Known rows, with every step that occurs
fofi dafo lele: [ 1.948 -1.471  2.010 -3.463 -0.554 -1.866  2.597 -4.905  0.230  0.005
  1.024 -0.802  3.111 -4.613  0.673 -0.955  2.289 -0.331 -0.153 -4.347
 -3.748  1.077  0.351 -1.696]
lele lezi kasa dafo resir: [ 1.916 -6.324  0.283 -0.550 -2.190 -1.837 -6.482  3.564  2.086 -1.418
  0.139  0.723  0.263 -2.330 -4.136 -3.872 -3.505  1.973  1.442  1.453
 -0.054 -3.364 -1.795 -1.638]
lezi kasa dafo lele: [ 0.250 -3.779  1.409  0.142 -3.729 -2.468 -4.620 -0.756  1.686  1.630
  0.068  0.484  0.722 -4.352  0.169 -4.630 -0.720 -0.154  1.295 -1.193
 -1.801 -0.537 -1.851 -6.191]
kasa dafo resir lezi: [ 3.589 -4.864  1.418  2.060 -1.648 -0.698  2.424  0.490  4.245 -2.279
 -0.255  0.748 -1.144  0.988  5.334 -3.664  0.812  0.619  0.970 -1.811
 -0.497  0.558 -1.682  1.564]
lezi lele dafo: [ 0.880  2.693 -1.929 -0.062 -1.670 -0.574 -4.438  4.526  0.924 -1.204
  0.485  1.670 -2.413 -4.515 -1.350 -0.170 -1.413  0.254 -2.408  1.146
  2.525 -1.385  1.274 -2.824]
lezi kasa talator: [ 1.251 -0.652  1.724  0.767 -1.565 -0.691 -5.723  3.292  1.343  0.494
  0.865  0.234  0.682 -0.855 -1.168  1.694 -0.850  1.970  2.225  1.087
  0.689 -1.386 -0.928 -2.565]
dafo nutef: [ 2.754 -1.392  0.810 -0.333 -0.181 -0.194  1.995 -1.793  1.205 -1.709
  2.008  0.193 -1.330 -0.426  3.475 -0.991  0.089  0.869 -1.108 -1.354
 -0.870  0.119  0.356 -3.832]
kasa dafo lele lezi: [-2.318 -4.291  1.413 -1.509 -2.590 -3.338 -0.877 -2.514  0.933  0.564
  1.200 -0.555  2.497 -3.398 -3.118 -4.252 -2.273 -0.553 -0.152 -0.519
 -1.553 -2.787 -3.543 -2.213]
lele dafo resir lezi kasa: [ 4.474 -3.064 -0.131  2.005 -1.457  1.039 -4.933  3.436  3.914 -0.543
  0.696  3.890 -3.924 -1.850  5.273 -2.955 -1.569 -0.595  1.831  0.099
  0.836 -0.889  1.374 -1.472]
lele lezi kasa: [-2.295 -1.648 -1.318 -0.285  0.028  0.278 -6.548  2.537  0.392  1.259
  0.625  1.155  0.768 -1.343 -4.146 -1.255 -3.834  0.446  0.264  2.684
  0.567 -3.440 -0.269 -3.658]
lezi lele: [-0.031  2.639 -1.627  0.740  0.856  0.025 -3.162  3.098  1.055 -1.143
 -0.205  0.493 -0.338 -2.508 -0.502  0.542 -0.082  0.123 -2.696  0.086
  1.406 -0.601  0.597 -2.909]
resir lezi lele: [-0.563  2.689 -2.082  2.599  1.200  1.379 -0.923  2.593  3.597 -0.919
 -0.073  1.733 -1.073 -0.178  4.624 -0.579  0.568 -0.742 -2.607 -0.877
  1.291 -0.246  0.600 -3.115]
nutef dafo kasa lezi: [-0.829 -3.613  0.047 -1.222  1.047 -2.657 -1.180  1.277  2.034 -2.553
  0.923  0.473 -2.055 -2.708  6.068 -4.204  0.414  5.416 -0.059 -1.673
 -2.346 -2.855 -7.167 -4.665]
fofi dafo: [ 1.962 -0.946  0.625 -2.916 -0.636 -0.579  3.163 -1.232 -0.116 -0.941
  0.420 -0.996  1.978 -1.701 -0.945  0.721  1.891  1.985 -0.614 -1.845
 -1.784  1.232  0.944  0.051]
dafo kasa: [ 0.296 -1.981  1.044 -0.342  1.727 -0.694 -2.423  0.295  1.745 -0.631
  1.034  0.119  0.036 -0.992  1.477 -1.110 -0.269  1.865 -0.504 -1.511
 -1.309 -0.011 -1.253 -2.273]
kasa lezi lele: [-1.790  2.961 -1.806  2.884  1.924 -1.794 -2.623  4.010  1.438 -1.710
 -0.341  1.101 -3.093 -2.420  3.390 -1.191 -1.661  2.032 -1.292  0.597
  0.539 -1.430 -1.282 -4.175]
fofi dafo kasa: [ 2.370 -2.748  1.457 -3.371  1.103 -1.167  0.669 -1.105  1.630 -1.556
  1.296 -0.949  1.988 -2.752  0.703 -0.285  1.574  3.760 -0.996 -3.322
 -3.001  1.155 -0.317 -2.346]
lezi lele dafo fofi: [ 3.533  1.057 -1.544 -0.474  0.379 -1.257 -2.361  0.672  1.354 -2.296
  1.849  2.106  0.188 -3.938 -0.075 -1.140 -1.035  1.824 -3.069 -0.170
  1.083 -1.356  1.852 -2.912]
lele dafo: [ 0.769 -0.273 -0.218 -0.565 -2.283 -0.523 -1.092  1.270  0.054 -0.032
  0.887  1.026 -2.058 -2.207 -0.777 -0.693 -1.382  0.052 -0.133  1.124
  1.232 -0.701  0.349  0.038]
nutef dafo: [ 0.635 -1.501 -1.052 -3.124 -1.809 -0.076  0.642  0.229 -0.334 -1.537
 -0.005 -0.167  0.698 -1.857  0.157 -1.432  2.349  1.771 -0.614 -0.774
 -0.407 -2.025 -3.969 -1.102]
dafo kasa talator: [ 1.515 -1.976  3.336 -0.247  0.778 -1.863 -2.875  1.275  2.490 -1.375
  1.883 -0.960  1.383 -0.729  0.987  1.363 -0.225  3.321  1.028 -1.340
 -0.722 -0.953 -3.217 -1.166]
lele lezi kasa talator: [-1.135 -1.739  0.936 -0.072 -1.164 -1.004 -7.106  3.524  1.046  0.509
  1.768  0.173  1.940 -1.016 -4.765  0.969 -3.498  1.875  1.697  2.742
  1.083 -4.331 -1.975 -2.373]
resir dafo nutef: [ 3.854 -2.820  1.147 -3.342 -0.574  0.844  4.848 -2.916  2.699 -1.220
  2.241  0.606 -2.570  2.018  3.016 -2.532  0.930  0.794 -1.408 -2.868
 -1.205 -1.647  0.114 -4.191]

Rows
[ 3.505 -1.881 -0.288  2.454 -0.747 -0.659 -0.910  3.811  5.186 -3.378
 -0.378  1.349 -1.458 -1.199  4.773 -3.189  0.805  0.959 -1.477 -1.758
  0.700 -0.237 -1.045 -1.242] -> kasa dafo resir lezi lele
[-0.246 -3.399  1.233 -0.938  2.565 -1.404  1.280 -0.273  3.868 -0.749
  1.191  1.156 -4.125  1.471  5.427 -4.209 -1.228  3.642  0.424 -2.340
 -2.135 -2.471 -3.456 -3.872] -> resir dafo kasa lezi
[ 2.389  0.581  1.451 -0.163 -0.701 -2.434 -7.419  5.849  3.708 -2.443
  2.660  0.744 -1.105 -5.194 -0.188  0.899 -1.596  3.659 -1.591 -0.069
  1.863 -2.321 -2.064 -4.191] -> lezi lele dafo kasa talator
[ 3.065 -4.836  0.331  0.169 -1.884 -1.961 -2.197 -0.923  1.748 -0.151
  0.574  0.823  2.414 -0.777 -0.296 -3.928 -0.689  4.006  0.374 -0.308
 -1.092 -0.259 -0.407 -4.149] -> lezi kasa dafo fofi
[ 2.232 -3.473  2.455 -3.357 -1.087 -2.023 -2.198  1.552  2.422 -2.837
  2.094 -0.970  1.991 -2.503  1.217 -0.029  2.132  5.121  0.296 -2.104
 -1.159 -3.003 -7.092 -2.166] -> nutef dafo kasa talator
[-2.017 -4.355 -0.767 -0.335 -3.273 -1.404 -5.757  3.200  1.091  0.786
  0.001  0.184  1.157 -1.490 -5.203 -3.523 -3.855  2.066  0.331  2.660
  0.880 -3.277 -2.147 -4.203] -> lele lezi kasa dafo
[ 2.897 -4.041  1.473 -0.450 -3.402 -2.106  2.912 -0.956  2.087 -2.103
  1.634 -0.816 -1.091 -0.754  2.520 -3.236  0.034  2.448 -1.007 -1.371
 -0.740  0.220 -1.642 -4.417] -> kasa dafo nutef
[-2.316 -1.638  0.842 -1.398  0.545 -1.687 -1.896 -3.403  0.181  1.042
  1.692  0.333  2.210 -3.079 -2.103 -1.851 -2.152 -2.339 -0.310 -0.841
 -1.715 -2.866 -1.599 -1.843] -> dafo lele lezi
[ 0.652 -5.818  0.100 -0.639 -3.297 -1.815 -3.670  1.481  2.217 -0.833
  2.207  0.421 -0.332 -1.945 -1.795 -4.580 -3.602  2.998 -0.879  1.254
 -0.205 -3.167 -1.907 -7.931] -> lele lezi kasa dafo nutef
[ 1.144 -1.998  1.786 -3.397 -0.237  0.064  2.524 -4.772  2.171  1.200
  1.127  0.780 -0.331 -0.472  1.454 -2.946  1.097 -2.351  0.148 -3.721
 -2.437 -1.774 -0.648 -2.188] -> resir dafo lele
[ 5.458 -3.744  0.845 -0.435  0.399  1.054 -0.459  0.757  3.736 -1.589
  0.319  1.814  0.151 -1.497  4.808 -1.612  1.662  1.058  1.314 -2.968
 -2.286  0.862  1.986 -1.334] -> fofi dafo resir lezi kasa
[ 0.672  0.400 -1.238  1.573  0.666  0.266 -4.457  4.161  5.321 -1.572
  1.560  2.749 -3.093 -3.333  5.635 -2.339 -1.164  1.114 -3.267 -1.124
  1.540 -1.080 -0.405 -5.682] -> resir lezi lele dafo kasa
[ 1.086  0.801 -0.820 -0.643  0.187 -1.176 -6.789  4.794  2.934 -1.961
  1.740  1.757 -2.261 -5.611  0.311 -1.287 -1.866  2.159 -2.991 -0.196
  1.281 -1.410 -0.316 -5.305] -> lezi lele dafo kasa
[ 3.500 -2.865  0.024  2.585  0.868  1.495 -3.572  1.985  3.794 -0.801
 -0.011  2.882 -2.020  0.146  5.773 -2.151 -0.122 -0.599  1.747 -1.125
 -0.505 -0.130  0.970 -1.332] -> dafo resir lezi kasa
[ 0.579 -2.771  1.577 -1.036  2.280 -3.209  1.373 -0.296  2.106 -1.967
  1.274 -0.221 -0.739 -2.598  4.718 -2.029 -0.080  5.600  0.027 -2.923
 -3.674  0.519 -2.292 -3.666] -> fofi dafo kasa lezi
[ 3.034  0.983 -1.331  1.545 -1.282  0.544 -0.132  2.073  4.693 -2.404
  2.824  2.893 -4.502 -2.877  7.377 -2.335 -0.629  0.066 -3.803 -1.113
  1.825 -0.755  1.211 -7.182] -> resir lezi lele dafo nutef
[ 3.337 -2.944 -0.433 -3.634 -0.024 -0.894  2.492 -3.697  0.174 -2.258
  1.194  0.348  3.270 -1.235  1.550 -2.245  2.461  3.318 -1.045 -1.976
 -1.860 -1.944 -3.296 -0.933] -> nutef dafo fofi
[ 3.816  1.164 -1.020 -0.631 -1.628 -0.947 -2.618  2.753  2.132 -2.849
  2.604  1.547 -3.825 -4.949  2.098 -1.222 -1.327  0.946 -3.718 -0.208
  1.538 -1.281  1.379 -6.629] -> lezi lele dafo nutef
[-0.452 -2.606  1.313 -4.401 -0.051 -2.009  1.113 -4.689  0.047  0.125
  2.016 -0.631  4.241 -4.744 -2.991 -1.339 -0.410 -0.426 -0.769 -2.627
 -3.409 -1.532 -0.553 -1.705] -> fofi dafo lele lezi
[ 1.730  0.363  1.112  1.774 -0.302 -0.966 -5.052  5.235  5.997 -2.297
  2.785  1.853 -1.933 -2.972  5.008  0.203 -1.030  2.772 -1.862 -1.088
  2.031 -1.859 -2.209 -4.387] -> resir lezi lele dafo kasa talator
[-2.265 -2.364  0.133 -0.716  0.026 -1.053 -6.888 -1.128  0.649  1.995
  1.439  1.398  1.770 -4.198 -2.563 -2.772 -3.118 -1.965  0.633  0.137
 -1.443 -3.416 -0.925 -5.464] -> dafo lele lezi kasa
[ 3.708 -2.826  0.839 -3.290  1.462  0.551  4.826 -5.049  2.036 -0.526
  1.469  1.080  1.217  3.116  0.870 -2.292  1.105  1.416 -0.875 -2.570
 -1.641 -1.562  0.659 -0.181] -> resir dafo fofi
[ 4.640 -3.473  0.329 -3.308 -0.779 -0.299 -0.330  0.677  0.634 -3.511
  0.090  0.387 -0.076 -2.766  1.181 -1.713  2.508  1.400  0.579 -1.615
 -1.320 -2.050 -3.567  1.556] -> nutef dafo resir
[-1.230 -2.972  1.041 -4.403  0.200 -0.214  1.065 -4.538  1.771  1.268
  2.001  0.784  0.963 -0.488 -2.402 -3.445 -1.568 -2.430 -0.298 -2.071
 -1.854 -4.566 -1.823 -2.232] -> resir dafo lele lezi
[ 5.318 -0.047 -0.241 -0.479  1.823  0.671  1.212  1.655  4.066 -3.971
  0.387  1.108  0.376 -2.806  4.749 -0.352  2.806  1.002 -2.168 -3.872
 -1.246  0.903  1.987 -0.708] -> fofi dafo resir lezi lele
[-1.616 -3.789 -0.768 -4.070 -1.796 -1.112 -6.380 -1.086  0.384  0.706
  1.554  1.406  2.321 -6.061 -2.394 -4.249 -0.882 -0.247  0.111 -0.735
 -2.054 -5.597 -4.858 -6.399] -> nutef dafo lele lezi kasa
